Every row comes from one small tree of marks. The marks that hang from a mark follow it in brackets, in alphabetical order. Every link used is in the known rows. Which tree was each row made from?
Known rows
tenag(dulapet): [26 19 1 -28 -4 11 -5 -1 6 16 -3 -2 -21 -36 13 -7 13 36 28 14]
rusepir(togi(dulapet puni(detovu)) vuvu): [15 -28 21 11 43 24 -21 -12 45 -1 21 7 20 2 22 -2 -29 -2 -3 32]
puni(detovu): [28 29 13 5 11 29 -9 15 19 -4 18 8 -9 -22 32 -43 -26 20 28 17]
puni(detovu vuvu(rusepir)): [15 0 29 -18 18 -10 -16 19 -2 -1 31 -13 -19 7 35 -22 -20 16 -4 18]
dulapet(vuvu(puni rusepir)): [-4 14 4 -1 -43 -31 5 9 -4 -21 22 1 -33 13 8 -21 -9 10 11 21]
togi(puni(detovu vuvu(dulapet))): [12 8 52 -25 30 -7 -35 10 12 22 30 3 -10 16 36 13 -20 8 3 -11]
detovu(dulapet(vuvu(rusepir)) puni): [44 34 -3 4 -18 -32 12 27 -47 5 21 4 -33 -5 2 -29 11 -7 9 12]
puni(vuvu(rusepir)): [14 -7 26 -32 2 -25 -18 21 -10 -5 24 -17 -20 -6 21 4 3 21 -13 33]
detovu(dulapet puni): [54 32 2 0 -1 -3 8 38 -29 4 16 -5 -19 -46 3 -22 14 14 7 24]
tenag(dulapet(vuvu(puni))): [8 16 -9 -10 -42 -12 8 -17 11 -7 -1 0 -34 -17 6 -12 14 25 27 4]
dulapet(vuvu(puni(detovu) rusepir(togi))): [-17 5 1 6 -10 -19 14 9 1 -16 45 -11 -13 37 14 -39 -43 -1 21 16]
puni(detovu(dulapet) vuvu(rusepir)): [28 -4 11 -24 16 -23 8 23 -13 11 37 -27 -19 -11 29 -30 -22 4 -4 21]
togi(dulapet(vuvu) puni): [23 1 6 9 -6 4 -29 5 35 -7 -4 44 -9 -18 24 12 4 -5 14 34]
rusepir(vuvu(puni)): [11 -2 17 8 -28 -2 -2 -12 19 -31 12 -19 -14 -17 -2 -15 2 30 -7 23]
dulapet(vuvu(rusepir)): [13 25 2 -4 -23 -16 -8 11 -5 -5 13 14 -28 5 14 -16 -4 5 22 19]
puni(detovu vuvu(dulapet rusepir(togi))): [-15 0 36 -35 36 -30 -21 24 -11 6 47 -39 -3 44 29 -2 -40 5 4 2]
rusepir(togi): [12 5 1 -13 11 13 -7 25 12 -3 24 -10 7 -27 8 -7 -13 21 21 38]
rusepir(togi vuvu(puni(detovu))): [1 -14 13 13 3 10 5 -12 25 -25 36 -29 5 5 6 -36 -33 19 3 15]
dulapet(vuvu(puni rusepir(togi))): [-19 -2 -5 -7 -23 -33 10 14 -6 -18 36 -13 -14 24 0 -11 -20 6 12 29]

Write each row's tree
[-3 -9 44 -30 49 -7 -31 15 14 27 44 -13 8 24 28 19 -30 3 7 -2]
rusepir(togi(puni(detovu vuvu(dulapet))))
[-4 -6 -24 -13 -27 -47 35 20 -15 -7 44 -28 -13 5 -5 -21 -23 -5 13 34]
detovu(dulapet(vuvu(puni rusepir(togi))))
[31 18 1 -6 6 -17 15 10 -6 38 36 21 -25 11 21 -27 -29 -18 27 6]
togi(puni(detovu(dulapet(vuvu(rusepir)))))
[-4 -1 53 -49 20 -43 -36 21 -12 24 34 -8 -19 33 22 39 -3 9 -12 6]
togi(puni(vuvu(dulapet rusepir)))
[-40 9 23 -29 -5 -42 0 32 -13 -10 47 -42 -8 43 3 2 -33 14 6 21]
vuvu(dulapet puni rusepir(togi))
[-8 -13 2 -14 21 -8 -13 31 8 -17 24 -14 7 2 16 1 -21 5 2 63]
vuvu(rusepir(togi(dulapet)))
[-7 -35 5 10 -6 -1 -8 -4 35 -49 12 -27 11 -12 0 -4 -10 16 -18 49]
rusepir(togi(dulapet) vuvu(puni))
[21 14 -22 7 -47 -22 25 11 4 -17 16 -5 -25 -36 3 -30 -2 5 18 21]
detovu(dulapet(vuvu(puni)))
[-30 -25 7 -11 -1 -25 1 30 10 -32 31 -25 1 13 11 -3 -27 12 -10 65]
vuvu(puni rusepir(togi(dulapet)))
[-3 8 40 -39 2 -41 -30 24 -14 -1 27 -28 -23 21 23 13 -2 14 -8 9]
puni(vuvu(dulapet rusepir))
[15 22 -5 -26 -20 -21 0 -10 -11 14 2 6 -37 4 12 -10 12 13 32 2]
tenag(dulapet(vuvu(rusepir)))
[44 33 -21 14 -11 6 15 7 10 3 16 9 -19 -33 23 -53 -21 -8 38 7]
puni(detovu(dulapet(vuvu)))
[2 -3 -3 -42 13 -24 0 -6 -7 47 25 10 -16 26 4 26 1 3 29 8]
tenag(dulapet(vuvu(rusepir(togi(puni)))))
[54 5 14 -14 5 -16 -4 34 -30 -1 20 -17 -17 -48 8 -8 28 14 -17 23]
detovu(dulapet puni(vuvu))
[-18 3 28 6 5 -8 -5 -9 15 -23 35 -40 3 33 6 -24 -40 12 9 -5]
rusepir(togi vuvu(dulapet puni(detovu)))
[-6 -39 15 -28 24 -24 -24 28 9 -20 25 -26 7 -1 23 17 -11 7 -24 59]
puni(vuvu(rusepir(togi(dulapet))))
[-9 -23 17 -26 33 -10 -19 28 14 10 31 5 8 13 17 27 -22 1 -3 61]
vuvu(rusepir(togi(dulapet puni)))
[17 12 -21 -3 10 -17 26 17 -10 12 41 -13 -7 8 15 -44 -42 -19 33 17]
puni(detovu(dulapet(vuvu(rusepir(togi)))))
[-10 6 7 22 -23 -19 0 8 19 -39 15 8 -24 22 30 -39 -35 -5 6 29]
togi(dulapet(vuvu(puni(detovu) rusepir)))
[-2 -19 7 2 -11 -3 2 -5 19 -29 27 -30 4 -7 -8 -9 -9 25 -5 31]
rusepir(togi vuvu(puni))
[39 3 20 -24 8 -39 2 38 -49 6 31 -26 -25 -17 7 -7 20 8 -23 23]
detovu(dulapet puni(vuvu(rusepir)))
[-6 12 -3 -21 -38 -38 14 -12 -9 1 10 -7 -41 14 4 -11 6 18 21 5]
tenag(dulapet(vuvu(puni rusepir)))
[23 -23 36 -6 35 11 -33 10 38 -1 13 18 1 -15 44 8 -14 6 -12 32]
togi(dulapet puni(detovu vuvu))
[5 14 2 -7 -9 -24 33 25 -11 3 45 -29 -24 0 16 -47 -40 8 7 26]
vuvu(puni(detovu(dulapet)) rusepir)
[12 3 49 -37 16 -19 -39 17 9 18 23 -1 -11 3 21 37 6 16 -6 4]
togi(puni(vuvu(dulapet)))
